Known rows, with every step that occurs
nage/puda/funu: [  1.7 -21.3 -18.2  11.2  -7.9  -9.4  20.2  16.5   4.3   7.7  -5.6   5.1
  -1.3  -8.1   5.4  20.1 -22.0  -4.3   2.2  17.0   5.3  -2.1  -9.1  -3.3
  -5.9 -12.0  11.8 -21.8]
puda/nage/funu/mufe: [-17.2   7.8  -1.7   0.4  -3.9   8.2   6.6 -19.7  11.7  -2.9   2.7   3.6
 -10.4  11.0 -15.4   6.1   6.6  -3.8  19.5  22.6  22.4 -21.9   8.3   6.4
 -16.8  11.5  -4.2 -12.8]
mufe/funu/nage/puda/lavon: [  1.2 -17.8 -40.7   3.3   9.3  -6.6  15.1   9.4  -1.1   7.2  16.5  14.7
  -7.8   3.7 -11.9  17.6   9.2  21.5   1.1   7.9  23.1  -7.5   3.5  -2.4
  -1.9  -4.5   1.8  -9.5]
puda/nage/funu/mufe/lavon/todug: [-27.4   8.3 -12.0   8.7   4.2  12.7   5.1  -8.7  11.8 -14.6  -8.3  25.2
 -16.7   8.6 -21.7   2.0  32.5   1.7  22.0   6.2  31.7 -14.3  14.5  21.3
 -13.9  10.1   9.0   3.0]
buvuz/lavon/puda/mufe/funu: [-13.5  14.6  -8.6 -10.3  -2.8  11.3  22.5   2.0   0.4   1.0  -6.1  -4.9
  -6.6   6.0  10.1  -1.4   2.3  18.7  -5.0   4.5  23.0 -22.1  -1.2 -11.0
   3.1  20.2  10.0  14.1]
todug/lavon/puda/funu: [  0.7 -17.2 -22.4  10.6 -21.3   1.4  16.7  14.6  15.5   9.6 -15.9   1.7
  -4.9  14.6   6.1  23.1 -22.2   8.6  -6.5   7.8  24.1  -8.2  -3.4   4.4
  -1.2  -2.3  21.4 -35.4]
buvuz/lavon/puda/funu: [ -0.1 -11.1 -19.1   9.2 -16.2   2.2  24.8  16.5  13.7   9.2 -11.9   8.7
  -5.0   7.1   7.9  20.7  -9.1   1.6   2.2  13.5  23.5 -12.6  -9.4  -3.9
   2.5   2.3  19.5 -32.9]
puda/mufe/lavon/todug: [-16.6   4.8  -6.6   4.1  15.6  13.2   2.8  -5.6   5.2 -13.5 -10.8   8.9
 -11.0   4.0  -9.5   0.2  18.8   8.9   1.2  -7.0   9.3  -1.5  13.7   8.4
   0.5   9.3   7.3  20.9]
lavon/puda/funu: [ -0.8 -17.3 -22.1  10.7 -14.7 -10.3  15.2  13.5  13.0  11.0 -19.3   3.8
  -0.4   5.7   8.9  18.4 -10.0  -5.7   1.0  16.6  15.5 -13.3   3.0   4.0
   0.9  -1.9  12.8 -26.9]
todug/lavon/puda/mufe: [ -7.5  -1.5  -4.9  -1.6  -4.5  25.5   6.8  -6.3   3.3  -3.3 -11.2 -21.4
 -18.7  16.1   7.3  16.5 -27.6  21.2 -23.1  -3.4   5.5   4.8  10.6  -8.9
   2.1   9.4   4.5  -6.3]
nage/puda/mufe/lavon/todug: [-17.6  -0.2 -12.0   8.1  12.4  17.8   5.6  -0.1  -0.1 -15.7 -12.2  11.6
 -17.4  -2.0  -8.1   7.1  11.4   8.0  -0.4  -4.4   8.1   8.2   9.3   6.2
  -3.3   2.1   9.2  16.1]
buvuz/lavon: [  0.7  10.2   3.4  -0.9  -3.0  18.9  13.9   2.8   0.9  -2.3   9.6   7.6
  -8.0   1.4  -1.1   3.9   2.9  10.7   2.0  -4.7  11.8  -0.7 -19.9 -13.0
   1.3   7.2  11.0  -7.7]
buvuz/todug/lavon/puda/mufe: [ -9.2  -7.5 -14.4  -3.7  -5.4  29.7  17.9   1.3   0.7   0.5 -19.0 -14.5
 -21.1  13.4  10.5  19.5 -27.8  24.3 -26.7 -10.4  11.6   2.2   4.1 -10.7
   4.2   6.2  11.2 -14.8]
todug/lavon/puda/mufe/funu: [-13.7   9.8 -11.1  -9.5  -7.6  11.7  18.0   1.7   2.7   3.3  -9.2  -9.9
  -7.0  12.4   8.5   0.5  -7.1  25.0 -11.7  -0.4  24.7 -19.8   3.4  -2.0
   0.1  17.7  10.6  11.8]
puda/funu/nage: [ -2.7 -21.3 -21.7   1.6   9.6 -27.5  12.9  -6.9  22.2  18.5   2.1   9.7
  -4.3   5.8  -9.2   7.6  -0.8   9.8  -1.4  14.9  24.9 -30.1   6.4  -9.5
  11.0  -5.1 -10.5 -21.7]
mufe/funu/nage/puda/lavon/todug/buvuz: [-26.3 -16.0 -57.0  -6.4   3.1  -8.4  -1.1  -9.8  -0.1  17.1   1.7  19.2
 -15.2  -7.6  -8.0   3.9  40.7  15.6 -12.1  -1.8  31.6  20.3  25.1  -4.3
   3.4 -18.6   8.2 -16.4]
nage/funu/mufe/lavon/puda: [-10.9   8.2  -2.0  10.2 -15.3  29.9   1.6  -3.6   9.2 -14.2 -12.7  10.5
  -9.3  14.1  -4.2  23.0  20.1  -7.0  23.1  13.5  28.0  -5.4   1.6  16.6
 -15.5  17.7   4.8  -4.5]
buvuz/lavon/puda: [ -4.2   3.9 -10.4   7.6 -17.4  24.1   9.6  11.0  -0.5  -6.4 -11.5  11.4
 -16.3   6.2   8.0  16.8   0.4   2.9  -0.8  -2.0  18.1   6.3  -6.4  -6.3
  -0.6   5.4  12.8 -20.8]
todug/buvuz/lavon: [-11.7   8.1  -5.5 -13.8  -6.7  20.9   5.2  -6.7  -0.1   7.6  14.8   0.6
 -11.8  -2.8   3.5   0.5  15.4   9.4  -7.6  -7.2  18.3  20.7 -12.7 -24.9
   2.3  -2.3   9.2 -15.9]
puda/nage/funu/mufe/lavon/todug/buvuz: [-39.4   5.1 -22.8  -8.9  -1.3  11.0  -7.5 -17.4   9.7   1.2   2.6  10.6
 -18.8   5.8 -12.9  -0.9  41.3   0.2   5.6   2.8  35.0  11.3  18.7   4.5
 -11.4  -1.6   4.8  -5.5]
todug/buvuz: [-15.6  -2.9 -11.0 -15.7  -5.8   2.1 -11.0 -13.3  -0.4  13.7   7.9  -9.3
  -5.8  -4.7   6.4  -3.3  15.8  -0.7 -13.1  -3.6   8.1  25.0   8.1 -13.3
   1.9 -12.2  -1.3  -8.6]
mufe/funu/nage/puda/lavon/todug: [-12.9 -16.2 -52.1  13.0  10.6 -10.5  10.4   5.6   0.0   1.7  -6.8  33.5
 -11.5  -4.8 -16.8   9.3  27.5  17.8  -0.1   1.2  25.0  -0.8  21.0  10.0
   1.4  -9.7  14.9 -10.3]
nage/puda/funu/mufe: [  8.4 -12.6 -10.4   9.6  -8.2  11.3  20.2 -23.4   9.1   7.2 -14.4   6.3
  -9.4 -12.6  -4.4  15.7  -1.4  -6.9  10.8  29.0  14.4  -9.7   3.4   3.8
 -10.2 -13.9   7.1 -26.0]
mufe/funu/puda/lavon/todug/buvuz: [-22.4  -9.2 -49.7  -8.8  -4.0  -6.5 -10.9  -4.2  -2.6  16.3   4.2  11.9
  -5.8  -7.2  -7.6  10.3  43.4   7.3 -13.1  -1.3  24.6  17.9  27.6   0.3
   1.5 -13.2  20.8 -15.8]

Rows
[-17.8  -2.4 -22.3  -8.7   4.8  -3.3  13.4 -10.2  12.5   8.4  -1.5   0.2
 -17.0  15.7  -5.2   4.2  -0.6  31.8 -14.0   2.0  38.9 -30.9  10.8 -12.1
   7.8  12.0  -9.1  -2.8] => todug/lavon/puda/mufe/funu/nage
[-11.8   4.9 -16.5  10.3   1.8  10.1   9.1   0.9  -0.1  -8.6 -12.0  26.9
 -11.4  -6.5  -8.2  -2.0  19.4   7.7  -0.3 -10.0  13.1   8.2   4.2   0.1
   3.7  -1.2  19.5 -12.4] => buvuz/lavon/todug
[-27.5   4.5  -6.1  -1.1   0.1 -13.5   4.6  21.9   6.6  -6.3  15.1  -0.2
  -1.8  20.5  -8.0   7.1  -8.5   0.7  14.0  10.3  16.2 -16.0  -2.4  -1.2
 -13.5  20.6  -2.8  -4.3] => puda/nage/funu
[-27.0  10.1 -12.7  -4.6 -15.8  22.8   8.5 -20.5  10.8  -1.5   1.7   4.7
 -22.1   9.6  -8.7  14.7  16.2  -0.8  12.5  19.9  36.6  -4.9   7.4  -5.9
 -14.9   9.8   3.0 -27.5] => todug/buvuz/lavon/puda/nage/funu/mufe
[-19.8   9.6  -7.5  11.7   1.7  16.2   1.7 -14.3   9.5 -16.4 -14.3  26.1
  -4.9   1.5 -20.2   6.1  39.0  -2.8  22.9   5.3  24.1  -2.3  10.3  23.6
 -11.5  12.4  13.0   2.9] => nage/funu/mufe/lavon/todug
[-10.8  12.2  -1.6 -14.9   6.8  -3.5  17.0  -5.6   1.0   5.7   0.3 -11.8
   4.8   1.6   7.0 -11.5   0.9  16.7  -5.0   5.9  11.5 -26.4   2.5  -6.2
   3.0  16.9   0.3  27.8] => puda/mufe/funu
[ -1.2 -11.9 -30.0   5.9  -1.8  -6.1  -4.9  21.4   0.3   2.6  23.4   2.4
  11.1  11.9 -16.8  43.6   6.4   3.5   7.6  14.3   8.1  -0.6   6.8   2.8
  -7.3  13.4  18.9 -20.1] => nage/funu/puda/lavon
[ -7.7 -18.6 -25.6   6.4   2.1 -14.1  12.7   3.1  24.2  11.7  -4.2  13.7
 -11.4  14.1  -8.1  18.3   5.8   7.2   4.8  14.0  37.8 -28.8   5.5  -2.8
   5.2   0.5  -7.5 -20.4] => mufe/lavon/puda/funu/nage
[ -4.7  -4.4 -14.8   7.8 -22.6  23.7   0.0   9.9   1.6  -3.6 -15.0   1.3
 -16.2  16.0   5.1  19.5 -15.3  12.8 -12.2  -7.4  18.7  10.7   1.2   5.6
  -4.2   0.1  15.4 -26.0] => todug/lavon/puda
[ -7.9  16.0  15.1   2.3  -1.5  26.1   4.7 -14.7  12.3 -13.5   8.0   6.1
   2.1  11.3 -16.5  11.7  27.0  -2.6  32.1  15.2  24.7 -13.5  -9.4  16.6
 -17.6  24.1   0.8  11.1] => nage/funu/mufe/lavon
[  4.9  -1.6   3.3   6.9  -2.8  26.8  18.4 -13.9  12.7  -3.3   0.2   7.2
 -10.0   1.7  -9.4  15.4  12.8  -2.0  22.7  20.2  25.8 -16.5  -9.8  12.6
 -15.4   3.4   7.6  -0.1] => nage/puda/funu/mufe/lavon
[ -9.3  -5.1 -18.4  17.2  -0.2  16.6  12.1 -11.6   9.1  -8.6 -21.2  28.0
 -14.8  -9.1 -15.3  10.0  27.2  -3.3  15.8   9.9  23.9  -1.8   9.4  20.5
 -10.8  -5.4  17.3  -6.2] => nage/puda/funu/mufe/lavon/todug
[-23.4   3.0 -19.0  -7.3  -3.1  18.7  -8.9 -30.4   5.3   3.4  -6.6  11.5
 -15.4  -7.1  -7.6  -3.2  47.3  -1.1   0.0  -2.2  24.9  21.6  19.0   4.4
  -4.0 -11.6   6.1  -3.7] => funu/mufe/lavon/todug/buvuz
[-26.2   1.2 -19.3  -8.5   0.2   9.7 -11.2 -10.4   2.9   4.0  -1.1  10.6
 -11.9  -3.4  -2.9  -2.9  39.2   1.3  -4.7 -10.1  19.9  24.7  15.0   2.2
  -1.4  -9.1   7.6   0.7] => mufe/lavon/todug/buvuz
[-22.0  -9.0 -29.3  -1.9  -6.2  15.6   1.7 -19.9   7.1   6.9  -8.7  13.4
 -16.6 -11.6  -4.8   8.6  35.4  -3.1   0.4   6.6  28.0  22.9  14.4   3.0
  -7.9 -18.3  13.3 -15.8] => nage/puda/funu/mufe/lavon/todug/buvuz
[-20.7  -5.9 -17.5   7.8  18.3  10.6   5.3  -6.0   4.1 -13.2  -9.9  16.1
 -22.8  -1.6 -13.5   8.2  15.5  13.3  -0.8  -2.6  16.8   0.7  13.5   0.7
   1.2   0.4  -0.5  11.5] => funu/nage/puda/mufe/lavon/todug
[-29.1   1.9 -17.7 -12.4   6.8  12.4  -8.5 -17.3   3.3   3.0  -1.7  -2.0
 -14.3  -1.2  -1.8  -2.5  30.5   5.9 -11.8  -8.7  14.9  24.1  18.8  -6.0
   2.1  -5.0   4.0   8.6] => puda/mufe/lavon/todug/buvuz
[-19.1 -11.0 -41.5  -6.2   2.7  -1.8  -9.0 -11.0   0.4  13.5   0.7   8.7
  -7.4  -3.9  -5.9   1.4  35.0   7.0 -13.9  -7.2  14.4  29.5  25.2  -0.7
   4.8 -15.2  12.5 -15.7] => puda/lavon/todug/buvuz
[-36.6   1.0 -22.6 -10.9  -1.2   9.2 -14.3  -6.6   2.5   0.5   5.5  -1.0
  -7.8   0.6  -6.6  20.4  30.6  -1.6  -5.5  -0.2  18.5  25.6  18.0  -7.3
  -4.5   3.9  11.0  -2.8] => nage/funu/puda/mufe/lavon/todug/buvuz
[-25.4  -5.0 -26.7  -8.2  -3.4  -1.1 -13.3 -14.0  -0.5   8.4  -8.3   8.3
 -10.1 -11.3   0.2  -4.8  30.2  -1.0 -14.8  -9.5  11.7  31.8  22.3  -4.6
   3.9 -18.6   7.0 -12.7] => lavon/todug/buvuz
[-19.1   6.0  -8.4   4.5 -15.8  22.1   8.7 -14.5  12.8  -6.5  -4.3   3.7
 -18.5  17.9 -13.9  17.3  -1.6   4.5  12.2  17.1  33.2 -13.4   8.9   9.8
 -19.1  12.5   4.2 -26.6] => todug/lavon/puda/nage/funu/mufe
[-18.5 -14.7 -47.0  -4.1  -3.2  -1.3 -15.5  -8.3  -1.3  13.4   3.4   8.5
  -9.9  -6.7  -9.0  15.8  34.7   3.3 -14.8  -2.8  14.7  29.0  30.7  -3.6
   2.8 -18.3  17.9 -24.0] => funu/puda/lavon/todug/buvuz
[ -7.5 -11.8 -24.6   2.4 -19.3   3.5  19.0   9.3  13.8  16.2  -8.5   4.5
  -8.4   4.6  11.4  19.5  -2.2   0.9  -4.4  11.1  28.1   1.6  -4.5 -11.0
   2.8  -2.9  18.4 -37.0] => todug/buvuz/lavon/puda/funu
[ -1.4  -9.3 -14.0  -1.9 -10.5  24.0  19.4  15.6   0.3   4.8  -8.9   7.1
 -11.2   8.8   0.3  11.9 -15.0  26.2 -16.9 -22.3  22.4   2.2 -20.1   0.0
  -2.6  -4.0  23.3 -27.5] => buvuz/todug/lavon
[-14.0   8.2  10.2  -6.0   5.5  18.1  -1.0   9.6   5.2 -12.3  18.8 -15.3
  -0.9  15.1  -8.4  30.9   0.4   3.0   8.3  10.2   9.0 -10.3  -6.7  -4.4
  -9.6  29.3   3.0  20.7] => nage/funu/puda/mufe/lavon
[-32.6  -8.4 -29.8  -9.6   9.9  11.0  -6.3 -18.3   2.7   3.4   0.4   6.1
 -25.4  -5.6  -5.8   5.2  28.2  10.7 -13.9  -5.2  22.5  26.6  19.6 -13.4
   1.7 -13.2  -4.0  -1.1] => funu/nage/puda/mufe/lavon/todug/buvuz
[-29.7  -3.6 -22.8  -8.8   3.6  17.6  -5.1 -11.3  -2.1  -0.9  -2.3   0.4
 -19.9  -7.9   0.8   5.0  22.4   4.9 -13.3  -5.9  13.6  33.9  14.8  -8.6
  -3.2 -10.5   6.6   3.0] => nage/puda/mufe/lavon/todug/buvuz
[ -5.7 -24.0 -31.7   7.2   0.7 -22.6  10.8  -2.3  22.0  16.7  -9.2  12.5
 -10.8   8.3  -4.1  17.1  -1.6   6.0  -2.3  15.8  30.5 -26.3  12.3  -7.1
   9.8  -5.3  -8.4 -31.1] => lavon/puda/funu/nage
[  2.4  12.5  14.3  -1.1   0.7  31.7   5.7 -22.7  10.0  -8.4   3.5   4.0
  -8.6   6.6 -12.9   3.6  26.2  -0.1  21.7   8.7  20.9 -14.3  -5.3  14.0
 -12.3  10.5  -1.3  14.1] => funu/mufe/lavon
[ -9.4 -12.7  -8.9  -2.4  16.3   6.5  10.4 -11.8  -1.6  -2.3   2.4 -12.4
 -21.3  -3.0  -1.2  14.0 -23.7  14.8 -16.1   8.1  -1.0   1.3   9.2 -23.5
   5.0  -3.3 -16.7   2.1] => funu/nage/puda/mufe
[ -3.9 -15.8 -43.2  13.3   3.8  -5.8  -6.6   6.4  -1.6   0.9  -4.8  22.1
  -5.6  -2.6 -18.6  24.2  23.0   5.0  -4.0   0.2   9.3   4.8  27.7  12.6
   1.4  -8.9  25.6 -18.6] => funu/puda/lavon/todug
[-38.6   6.2 -18.9  -6.1 -13.0   2.4   5.1  22.4   5.6  -2.3  13.8   2.7
 -14.3  21.4  -0.6  16.7  -0.3   2.3   6.3   8.4  32.1   1.8  -1.6 -11.8
 -12.6  17.5   3.8 -23.4] => todug/buvuz/lavon/puda/nage/funu
[-14.9   0.2 -15.2 -12.4  17.8 -16.8  12.3 -16.4  12.0  11.4   6.4   0.3
  -7.9   5.6  -7.1  -7.9   9.1  23.0  -6.9   7.3  28.4 -37.0  11.1 -14.8
  11.6  10.0 -17.0  12.3] => puda/mufe/funu/nage
[-10.7   5.8  -8.8  10.9   5.1  21.4   2.6 -22.4   7.5 -11.4 -17.6  24.9
 -13.2  -3.0 -17.3  -0.8  39.1  -1.0  15.4   1.3  21.2  -5.1  14.2  22.2
  -6.8   0.2  10.8   5.3] => funu/mufe/lavon/todug
[-29.1  -3.0 -22.7 -12.2   1.3  13.3 -14.4 -12.1   1.3   3.7   2.3  -2.3
 -16.4  -5.0  -4.0  12.3  30.2   2.5 -14.5  -3.7  15.7  24.0  21.6  -9.0
   0.2  -9.1   9.7   0.1] => funu/puda/mufe/lavon/todug/buvuz
[-24.3   1.8 -26.0 -17.6   5.9  -0.2  13.8 -15.4  11.3  14.7   5.4   1.9
 -19.5   7.5  -0.9   0.4  18.4  26.0 -12.3   3.7  41.5 -22.8  10.4 -26.8
  11.3   6.9 -11.4  -3.8] => todug/buvuz/lavon/puda/mufe/funu/nage
